What can hang from each mark
z838: z80
z80: z569 z838
z474: z139 z913
z569: z80 z139
z139: z132 z474 z569 z913
z913: z139 z474

Each row was made from one small tree. The marks that hang from a mark follow it in brackets, in the order of their numbers. Every link used is in the known rows. Write each row's tree.
Known rows
z838[z80]: [ -5.7  -6.2 -38.4  16.2 -29.2  28.7  37.8  37.7 -10.3   5.3 -48.0 -29.3
  17.6 -43.1 -57.6  -1.1  30.5 -18.7  -6.1]
z139[z132 z569 z913]: [ 19.5  49.7  -3.2 -12.3  -8.9  13.4 -31.4 -33.0  17.2  -5.4  45.1  15.4
  26.7  -9.5 -42.1 -13.0 -48.4  -8.3   2.1]
z80[z569[z139[z132]] z838]: [-48.7 -31.9 -21.3  26.9  13.3  41.7 -34.0 -17.2 -55.0 -24.6 -27.4  32.4
  23.5  28.2 -13.7   4.1 -21.0 -38.7 -32.0]
z569[z80]: [-30.1   2.9  -3.3  18.5   2.7  28.7  53.5  48.8  -2.4 -35.0 -31.7 -31.0
  -2.1  -5.0  23.6  21.5  38.5 -24.9 -17.3]
z569[z139[z132]]: [-17.0  -8.5  20.6  19.4  30.2  26.5   1.5 -36.3 -27.3 -23.5 -20.3   4.3
  11.0   3.6  -9.5 -21.6 -14.7 -35.3  -9.8]
z913[z474]: [-12.8 -24.0  -7.9  47.1  10.4   3.9  18.2  10.7  26.6 -11.5 -21.6 -33.1
 -32.7 -30.6  -5.8  15.4  36.0 -14.6 -12.0]
z569[z80[z838] z139[z913]]: [ 12.3  21.2   7.2   8.9 -29.0   0.3  -3.2  12.9 -32.4 -17.4 -28.1  -4.3
  -2.7  -8.5  36.1 -10.0  25.9 -32.1  -1.6]
z569[z80 z139[z132 z474[z913]]]: [-21.3 -36.8  11.8 -26.7   4.2 -41.0  28.0  -1.1  -1.3   1.5 -10.9 -17.3
 -41.8 -11.4  28.8 -21.5  -6.3   6.0  -6.7]
z569[z80 z139[z132 z474]]: [-19.4 -15.4  39.9  15.2  14.2 -20.6  32.2 -11.9  -9.0  -8.4 -12.1 -16.9
 -12.0  22.8  37.2 -15.5  -4.3 -17.3  -4.6]
z139[z474 z569 z913]: [ 55.8  45.5  -8.9 -18.7 -56.0 -24.2 -10.6  -0.7  54.4  24.9  64.8   4.7
   6.6 -14.7 -47.7 -29.6 -23.0  29.7  34.4]
z80[z838]: [-24.3  22.5 -58.6  35.7 -52.8  46.9   3.6  31.6 -23.2 -42.6 -24.2 -14.9
   8.1 -12.4  -8.3  -1.5  32.0 -30.0  -1.1]
z80[z569[z139[z132 z913]] z838]: [-15.5 -11.7 -17.8   8.0  -0.7  18.8 -55.7 -32.9 -35.5 -10.0  -3.3  42.5
  20.8   7.2 -26.0   2.1 -31.3 -30.1 -25.6]
z838[z80[z569[z139]]]: [ -9.5 -62.4  -3.7  -1.5  24.3  19.7  11.8  20.1 -28.6  33.6 -57.1  14.3
  30.7 -22.3 -65.5   3.4   8.3 -11.5 -25.9]
z80[z569]: [-34.2 -34.4 -32.3  12.6  12.8  46.9  17.9  35.3  11.2 -14.6 -11.3  13.0
  16.4  -4.1 -43.7  35.7   8.4  -6.9 -29.2]
z80[z569[z139[z474]] z838]: [-13.6 -39.0 -28.6  22.6 -32.5   3.3 -15.8  11.8 -19.1   9.8  -5.8  22.8
   3.1  21.6 -21.4  -7.3   5.5   3.7   1.2]
z139[z132]: [-35.5   8.8 -17.9  27.8   4.6  42.8  12.9  -7.8  -4.6 -39.7  -9.2 -11.6
  10.4  -4.5 -17.0   5.5  -7.2 -34.2 -16.0]
z569[z80 z139[z913]]: [ 21.4   4.4  44.6  -5.5  13.4 -12.2  20.3   6.2  -4.5  -2.7 -20.5  -3.2
  -4.3 -14.9  21.9  -4.6  18.4 -17.7  -6.0]
z474[z913[z139[z132 z569]]]: [  4.5  11.8 -28.2 -57.3  29.1  11.2 -11.0 -35.4   3.7  11.8  24.3  11.8
 -12.3  -9.5 -20.1   9.6 -31.7  25.4  10.7]
z569[z80[z838] z139[z132 z913]]: [ -9.1  27.3   9.4  15.8 -12.2   1.8 -17.2 -17.7 -44.5 -28.1 -25.8   1.4
   3.5   7.8  40.7  -8.7  -4.2 -46.6 -15.6]
z80[z569[z139[z132 z913[z474]]]]: [ -3.0 -58.9  34.5  19.4  66.5 -25.6 -40.0 -51.2  13.5  18.2  -0.9  27.3
 -20.8  -9.4 -19.9  24.0 -29.1 -12.2 -37.3]
z474[z139]: [ 11.7  13.1  -2.0   6.4  -0.4  35.6  14.0  15.4   7.0 -18.5  -2.7  -0.3
  20.7  -0.1  -3.5  12.9  42.3  25.0  25.7]

Write each row's tree
[ -5.0  41.3 -32.8  12.8 -68.1  -3.4  13.1  48.0   1.2  -5.7  13.8 -21.7
   4.5  24.2  25.1 -11.4  10.4   5.0  18.3]	z139[z474 z569[z80[z838]]]
[ -1.1 -17.9  36.0  13.3  -2.4 -23.8  47.4  19.6   1.3   0.9 -15.0 -23.4
 -14.4  11.8  28.7 -17.4  24.0  -2.0   8.0]	z569[z80 z139[z474]]
[-22.5   5.5   2.6  27.1 -14.4  20.3  16.1  29.1 -48.4 -28.5 -54.4 -16.0
   4.9  10.0  45.2  -5.0  36.9 -39.7  -7.4]	z569[z80[z838] z139]
[  7.5 -89.1 -36.4 -43.2 -19.8 -33.9  12.0  27.8   4.0  62.5 -31.5   5.0
 -15.5 -50.9 -76.6 -15.7   4.0  38.5  -6.5]	z838[z80[z569[z139[z474[z913]]]]]
[ 25.8  36.5   7.0  -4.4   2.9  19.4 -20.7 -31.0  13.5 -16.5  26.0  12.9
  21.0  -4.2  -9.7  10.9  -0.9  19.2  17.4]	z474[z139[z132 z913]]
[  9.9  -0.4  28.9   4.7  54.7 -16.6  25.8   1.9  21.1  26.5  -1.7 -21.1
 -33.6  18.9  48.3  42.7  24.3  13.5   3.9]	z913[z139[z569[z80]] z474]
[ 22.3 -18.5 -22.6   2.3 -46.0 -19.7 -36.0  -4.4   1.1  20.1  15.8  30.9
   0.7  -0.9 -33.1 -12.2  -6.3  12.2   7.9]	z80[z569[z139[z474 z913]] z838]
[ 14.3  11.1  22.6  21.6  39.4  -3.7 -32.2 -34.2  21.7   9.4  26.6   1.8
   6.1  20.6   8.8   8.8  -7.5  25.4  19.9]	z913[z474[z139[z132 z569]]]
[ 26.9   2.4   9.7   5.5  42.3  -6.5  -0.2 -28.1  24.2  31.2  15.9  -6.3
 -27.0   5.4   0.0  24.8   9.3  20.8  17.9]	z913[z139[z569] z474]
[  8.3 -34.5  15.5  -6.0  12.8 -21.7 -26.4 -42.8  16.6  20.6  32.7  35.9
   4.0   6.2 -41.1  -6.7 -47.2   8.3 -11.5]	z80[z569[z139[z132 z474 z913]]]
[ -6.3 -22.9 -27.8 -12.5 -55.4 -33.4  17.2  33.2 -15.8   3.3 -28.0 -23.5
 -43.1 -19.3  35.1 -26.4  32.4  12.0  11.9]	z569[z80[z838] z139[z474[z913]]]
[ 17.0 -21.4  41.3  26.8  37.2 -33.8 -27.6 -64.7  10.5   6.6  -3.0   0.4
 -31.8 -23.6  -2.6  -8.1 -15.2 -22.9 -12.9]	z569[z139[z132 z913[z474]]]
[ 44.5  58.8  16.3 -25.5   5.3  10.9 -46.6 -38.3  17.4   5.3  55.4  28.7
  42.1  12.7 -20.4  -5.3 -29.8  35.4  29.7]	z474[z139[z132 z569 z913]]
[ 38.8  12.3 -22.3 -53.3  -5.9   8.1 -12.7  16.7  24.9  13.4  25.2  13.3
  14.0 -20.5 -25.3  -7.3  11.0  63.6  36.7]	z474[z139[z569] z913]
[  6.5  15.8  29.5  13.4  25.5 -35.3 -13.1 -13.6  33.5   7.1  19.6 -13.1
 -18.8  -8.4  24.3  18.2 -22.3 -11.4 -19.9]	z139[z132 z569[z80] z913[z474]]
[-14.2   1.0 -19.4 -39.3 -20.9 -31.3  17.0  18.7  30.1   6.6  28.0 -19.6
 -20.1  -6.4   6.4 -11.4 -28.8  24.7   2.5]	z139[z132 z474[z913] z569[z80]]
[ -9.5  -0.4  -2.1  26.2 -45.6 -15.6  23.6  28.0 -27.2 -10.1 -23.6 -21.2
 -14.3  17.0  44.6 -20.3  32.8 -14.5  10.8]	z569[z80[z838] z139[z474]]
[ -3.1  15.3   5.9 -52.5  22.3  -0.1  -2.3  14.3   4.9  -2.5  13.8   1.9
   8.3   6.1  27.3  10.1  -5.6  43.1  11.2]	z474[z139[z132 z569[z80]] z913]
[  0.1  29.0  16.1 -16.6  19.8 -12.8  25.0 -21.3  11.6  17.1  35.6  -8.6
  -8.2  51.3  34.1  16.3 -23.4  23.4  18.3]	z913[z139[z132 z474 z569[z80]]]
[ -3.7 -31.6  19.8  -8.4  41.6  10.1 -32.3 -40.0  -5.0   1.0   5.4  42.3
  20.1   0.1 -39.9   7.1 -40.0 -17.9 -29.8]	z80[z569[z139[z132 z913]]]
[ -0.6   7.5  44.2  16.6  52.0 -16.6  -6.7  -8.2  16.8   5.1   8.7 -12.9
  -2.6  34.6  56.0  29.0  10.2  21.5   6.1]	z913[z474[z139[z132 z569[z80]]]]
[-16.2  44.9 -29.0  14.4 -39.8  30.3   7.5  52.1 -20.9 -21.7 -16.3 -13.7
  20.7  14.3  25.3   3.9  14.8 -21.9  -1.4]	z139[z569[z80[z838]]]
[ -3.9  18.0 -59.4 -28.3 -82.3 -22.7  11.0  56.4  12.6   8.9  15.4 -24.4
 -24.5 -15.3  15.2 -16.7  11.0  28.4  15.3]	z139[z474[z913] z569[z80[z838]]]
[ 26.2  46.6  13.6 -19.3 -10.3   0.1  11.8  27.0  24.5   0.1  21.7  -1.7
  15.3 -10.1  -1.8   3.9  -3.6   0.5  -0.3]	z139[z569[z80] z913]
[ 31.6  53.6  35.2 -28.4  20.9  -2.5 -16.8 -12.7  16.5   1.0  37.1  15.0
  33.3  25.0  26.6  11.9 -17.1  26.8  18.4]	z474[z139[z132 z569[z80] z913]]
[-25.8 -34.9 -28.1  21.0  -2.2  37.9 -18.8  10.7 -42.2 -11.9 -33.7  28.3
  20.6  11.2 -21.9   8.7  11.6 -22.6 -19.5]	z80[z569[z139] z838]
[  2.3  37.0  -0.1 -14.2  39.0  34.8  -7.8 -44.7  -4.8   2.9  29.4  13.9
  16.8  29.4  -9.6  11.3 -30.1   2.2  13.0]	z913[z139[z132 z569]]
[  2.0 -40.7   9.3 -31.4 -13.8 -42.4  40.7  27.6  11.8  14.3 -17.2 -23.3
 -44.0 -25.9  19.6 -19.4  24.4  21.8   5.6]	z569[z80 z139[z474[z913]]]
[ 13.2   3.1  46.7  -1.0  -2.0 -43.7  12.6 -26.6   6.6   2.8  14.5  -6.7
 -14.3   5.0  24.0 -17.3 -17.7  -5.5   1.3]	z569[z80 z139[z132 z474 z913]]
